Each row comes from the steps of one walk. Every step used is in the known rows, and no mark comes twice. Write the walk behind each row, first mark first.
Known rows:
nogug, rati: -1	12	-1	-1	15	-4	-5	18	-8	-3	9	-2	-12	2	-4	-5	6	-6	-10	13	10	14	-27	16	-7	10	-5	-5	-4	-8
rati, nogug, geka: 8	6	-2	21	-1	4	9	5	-3	1	0	-9	0	-3	19	-11	9	8	-17	17	17	-6	11	13	-5	3	5	-8	-11	2
nogug, geka, nisib, fuzu: 22	-9	3	10	-16	5	-8	-17	2	-13	1	18	1	-9	-6	-16	0	-10	13	-8	0	-4	40	-8	-5	5	0	-20	1	0
mizod, geka, teba, rati, kererer: -26	20	4	-25	-6	-16	-8	15	10	-2	14	-7	11	0	0	33	-6	-1	-12	14	-9	-8	-19	-2	-1	6	4	9	9	5
nisib, geka, nogug: 16	5	3	-21	17	-2	-2	-13	-2	-21	4	3	5	-11	6	13	-3	-11	19	-16	6	-1	-2	-22	-10	16	-12	6	11	5
rati, nogug, geka, nisib: 9	-9	1	17	-13	0	3	-8	1	6	-3	0	2	4	8	-16	2	2	-13	4	4	-17	30	2	-3	8	9	-6	-15	4
fuzu, nisib, geka, nogug, rati, teba: 15	-15	9	-12	11	7	-13	11	-25	-13	-4	29	-7	1	-10	25	13	-33	8	-18	-1	8	-29	-7	-7	-10	3	8	13	3
nogug, geka, teba, rati, kererer: -10	24	3	9	-13	1	5	12	0	-7	-6	-13	10	-2	14	26	15	0	-12	32	2	-3	-3	7	4	3	-5	4	4	-4
mizod, geka: 0	13	-10	-11	10	-14	-6	0	13	-9	25	-2	-8	-7	5	-3	-12	10	2	-9	10	-2	-6	-2	-7	6	3	-9	0	-2
daros, kererer: -5	14	-15	1	13	-3	4	-15	4	-1	7	-7	-1	-3	-1	-15	2	7	3	0	16	2	9	2	-4	-7	-10	-4	6	-2
suved, daros, kererer, rati, teba, geka: -2	-28	-6	30	5	5	2	-12	9	25	-13	8	-21	5	1	-28	-12	18	10	-3	-4	10	-10	13	20	-18	10	-7	-8	-7
daros, kererer, rati, teba, geka, nogug: -1	-20	9	16	3	7	10	-2	8	0	-7	4	-3	-10	9	-23	-3	18	20	-9	-2	-3	-12	-2	3	-1	4	-8	-5	1
nisib, geka, nogug, rati, kererer: 6	4	15	-27	15	3	-8	0	-18	-20	-15	13	4	7	-18	48	1	-18	8	-11	-14	9	-21	-10	-15	25	-19	16	15	10
rati, teba, geka, nogug: 7	-5	20	10	6	4	9	6	8	1	-1	1	-9	-21	21	-12	-4	8	14	13	10	-7	-30	9	-8	6	3	-10	-12	-7
mizod, geka, teba, rati, kererer, daros: -32	10	3	-24	-9	-10	-8	9	1	11	3	-10	19	8	-10	38	1	-3	-6	8	-25	-5	-2	-3	-5	-5	7	17	15	3
suved, daros, kererer: 4	-3	-17	1	14	0	-2	-31	5	17	-4	-4	-10	5	-7	-7	-5	3	1	0	7	5	22	-3	11	-15	-12	-1	19	-3
daros, kererer, rati, teba, geka, nisib: -5	-28	4	25	-10	-3	2	-9	11	17	-4	10	-11	5	-2	-39	-11	14	15	-15	-7	-5	2	5	5	-10	12	-12	-24	-2
nogug, geka, teba: 8	21	-5	18	-7	6	11	-5	9	-8	4	-16	2	-14	10	-7	9	11	-13	26	11	-8	11	-1	8	-8	5	-18	2	-18
nogug, rati, kererer, daros: -9	8	4	-12	13	6	-6	9	-22	11	-20	0	4	21	-21	15	8	-3	1	4	-17	20	-7	20	-17	11	-20	10	5	-6
teba, geka, mizod: 3	1	6	3	-1	-5	10	-5	24	-4	15	-6	-20	-8	1	-12	-13	9	7	-1	16	1	-13	4	12	-11	1	15	-22	-2
fuzu, nisib: 16	10	-8	-6	1	-3	-4	2	-2	-2	9	7	0	-5	11	-12	7	-6	8	-12	15	13	6	-2	-7	1	-12	-7	4	-4
fuzu, nisib, geka, nogug, rati, kererer: 18	-5	17	-32	5	8	-16	-4	-22	-17	-19	29	9	8	-22	57	10	-25	11	-30	-17	14	-7	-21	-15	16	-23	22	24	12
geka, teba: -3	20	-5	-6	4	-2	8	-1	7	2	8	-17	5	-10	6	-15	0	7	-9	20	10	-2	-7	7	3	-1	-1	-12	1	-13
daros, kererer, rati: -5	7	-20	5	10	-5	1	0	4	-3	5	-5	-1	6	4	-29	-2	14	10	-14	5	10	11	-2	2	2	-8	-12	0	0
suved, daros, kererer, rati, teba: 0	-13	-20	17	11	0	-1	-5	-3	19	-12	7	-19	18	5	-33	-8	9	10	-9	-1	8	-1	12	16	-15	1	-15	7	-5
daros, kererer, rati, nogug, geka, nisib: -1	-22	-10	25	-18	2	3	-13	2	9	-12	3	8	13	1	-25	1	12	-8	-16	-9	-15	46	-10	4	0	9	-5	-10	11
suved, daros, kererer, rati, nogug, geka: 8	-20	-17	30	-7	10	2	-17	-1	17	-19	0	-4	15	4	-12	-1	14	-13	0	-8	-1	38	-2	17	-13	8	-4	7	3
fuzu, nisib, geka, teba, rati, kererer: -5	7	4	-25	-5	-3	-8	7	-15	-3	-5	10	20	3	-4	43	13	-30	-1	-10	-5	8	-8	-12	0	-11	-5	25	10	11
geka, nogug, rati: 6	7	10	-14	12	2	-1	11	-6	-14	6	-2	-2	-5	-3	11	4	-10	-4	9	1	2	-24	-1	-11	25	-13	-5	15	-3
nogug, geka, nisib: 19	3	-5	17	-8	-3	-1	-16	5	-9	1	2	-6	-4	8	-16	2	3	5	-2	8	-8	27	-7	-2	10	-6	-11	-7	-9
fuzu, nisib, geka, mizod: 15	-2	-12	-16	1	-8	-6	-10	1	-18	11	16	-13	5	-10	12	-2	-18	17	-39	11	6	8	-20	11	-30	-5	28	-1	6

Write each row's walk:
1	8	-2	17	-13	8	15	2	1	6	-3	-18	9	-6	12	-6	8	10	-32	31	9	-17	11	11	4	-10	17	-9	-8	-5 -> rati, nogug, geka, teba
-18	15	6	-21	6	-8	-5	8	-10	-4	-3	-3	15	4	-2	34	4	-19	-2	10	-1	5	-19	-2	0	-2	-1	21	1	6 -> nisib, geka, teba, rati, kererer
0	-35	31	11	-10	7	-13	8	-6	10	-1	28	-14	-5	-24	-15	-9	-19	3	4	-7	3	-26	24	-1	-6	21	-12	-26	-1 -> nogug, rati, teba, geka, nisib, fuzu
0	-1	7	20	9	1	7	11	5	11	4	0	-15	-12	19	-29	-2	10	7	16	20	6	-36	28	-1	-7	8	-12	-28	-11 -> rati, teba, geka
-19	20	-2	-6	-1	-8	5	22	4	1	21	-21	9	-8	13	-2	9	-10	-15	29	13	-3	-24	7	3	0	5	-1	2	-4 -> geka, teba, rati
1	2	-6	22	-18	8	11	14	-1	3	-6	-18	12	0	18	-22	5	15	-23	17	-4	-7	12	6	9	4	20	-20	-12	-4 -> kererer, rati, nogug, geka, teba
-28	15	4	-17	-4	-2	1	13	-9	17	-10	-19	24	9	-3	21	10	-10	-2	20	-14	6	-6	10	-6	-4	-9	16	11	-1 -> geka, teba, rati, kererer, daros
-3	-3	7	15	1	-4	12	9	18	0	9	0	-30	-5	8	-23	-10	9	9	7	19	-1	-34	22	15	-25	10	9	-29	-7 -> rati, teba, geka, mizod
25	-4	2	-23	8	2	-11	-14	-8	-19	-1	18	10	-13	2	22	8	-18	22	-34	3	4	11	-33	-8	4	-14	9	18	9 -> fuzu, nisib, geka, nogug
-6	-19	-17	6	7	3	2	-9	0	28	-9	-2	-2	17	-1	-21	-10	8	-9	-9	-8	1	20	4	13	-1	1	1	6	11 -> suved, daros, kererer, rati, nogug
-14	12	-3	-12	3	-11	-1	12	-4	-4	17	-9	11	-5	4	19	8	-24	-8	11	10	1	-24	-6	5	-12	9	12	-2	4 -> nisib, geka, teba, rati
6	7	-13	-13	8	-10	1	-7	2	-20	15	1	-15	6	-8	3	-11	-8	13	-23	14	3	-6	-11	12	-20	-3	24	-9	4 -> nisib, geka, mizod
15	4	-5	-14	-4	2	-4	-12	-6	-3	3	6	11	-8	-8	14	7	-18	1	-17	4	7	5	-17	5	-23	5	5	7	-4 -> fuzu, nisib, geka, teba
-8	-4	-13	24	-16	11	14	-3	4	7	-8	-14	14	2	4	-16	6	20	-24	12	-5	-15	33	-1	12	-19	19	-11	-1	0 -> daros, kererer, rati, nogug, geka, teba
5	-8	25	-3	3	9	2	5	3	-5	4	-2	-4	-18	-7	13	-1	-2	-3	14	-1	4	-31	2	-9	22	-4	2	-4	-5 -> teba, geka, nogug, rati
9	-16	-2	21	-17	-1	1	6	-1	2	-5	-1	2	11	12	-32	-2	7	-5	-11	-7	-12	31	-1	1	23	11	-17	-19	6 -> kererer, rati, nogug, geka, nisib
-18	16	0	6	-16	6	1	7	-12	8	-16	-14	21	6	-1	28	22	0	-7	28	-15	0	14	6	0	-9	-6	13	14	-6 -> nogug, geka, teba, rati, kererer, daros
-10	19	0	18	-12	-2	5	13	5	-8	13	-19	6	-12	17	6	18	-4	-18	35	15	-6	-5	2	8	-11	11	-5	1	-9 -> nogug, geka, teba, rati
-8	14	-4	-15	0	-9	-1	-4	18	-3	24	-10	1	-13	0	2	-12	10	-11	4	0	-13	-6	-9	5	-7	16	-12	5	-8 -> mizod, geka, teba
-4	8	14	-31	11	-5	-12	3	1	-17	0	11	-1	2	-15	46	-8	2	-1	-6	-20	-5	-17	-10	-15	31	-12	3	22	8 -> mizod, geka, nogug, rati, kererer
-5	-1	-9	1	4	-5	5	27	-3	8	4	-10	5	8	19	-36	-6	11	-4	-5	2	6	-7	11	-4	22	3	-12	-19	8 -> kererer, rati, nogug
-9	-1	14	-33	5	1	-13	0	-11	-4	-10	9	9	9	-28	50	-3	-1	5	-13	-36	-2	0	-8	-19	19	-13	12	28	4 -> mizod, geka, nogug, rati, kererer, daros
-4	14	-5	-15	11	0	0	-7	-11	9	-19	-5	9	12	-3	3	4	9	16	-3	-10	13	12	11	-16	8	-26	8	3	-4 -> rati, kererer, daros
10	-10	5	-16	-6	-3	-13	-11	0	-4	5	14	3	-7	-10	-25	-10	-15	18	-15	-3	-3	22	-3	-10	13	-6	-17	-1	6 -> geka, nisib, fuzu
11	-25	19	-4	-16	3	-8	-17	11	5	4	17	3	-16	-12	-21	-15	-9	17	-11	-3	0	14	-1	-7	6	4	-9	-18	4 -> teba, geka, nisib, fuzu
-1	2	8	-22	9	-6	-10	9	4	-17	20	7	-7	-9	-11	30	-5	-3	-6	-4	-7	-7	-21	-13	-9	23	2	-4	18	2 -> mizod, geka, nogug, rati
0	-8	-23	6	9	-1	-3	-19	5	14	-6	1	-9	14	-1	-18	-10	10	9	-15	-5	15	16	-5	13	-1	-10	-7	14	-1 -> suved, daros, kererer, rati
-1	-6	-14	28	-7	6	10	1	-1	-1	-8	-5	3	8	9	-22	8	20	-13	-4	2	-4	32	1	3	-6	8	-7	-7	7 -> daros, kererer, rati, nogug, geka
-11	-16	-5	23	-4	-2	12	4	20	2	2	4	-25	6	-1	-29	-12	20	14	-12	3	0	-15	10	22	-32	13	9	-26	-1 -> daros, kererer, rati, teba, geka, mizod
-4	-11	29	-12	2	15	-1	-5	-11	9	-23	3	10	1	-23	39	3	1	7	4	-27	9	-11	3	-18	17	-21	19	10	-2 -> teba, geka, nogug, rati, kererer, daros
2	3	-6	13	-8	2	13	5	10	-7	4	-9	-14	6	8	-8	-1	7	-15	7	15	-14	15	6	10	-16	10	11	-15	5 -> rati, nogug, geka, mizod
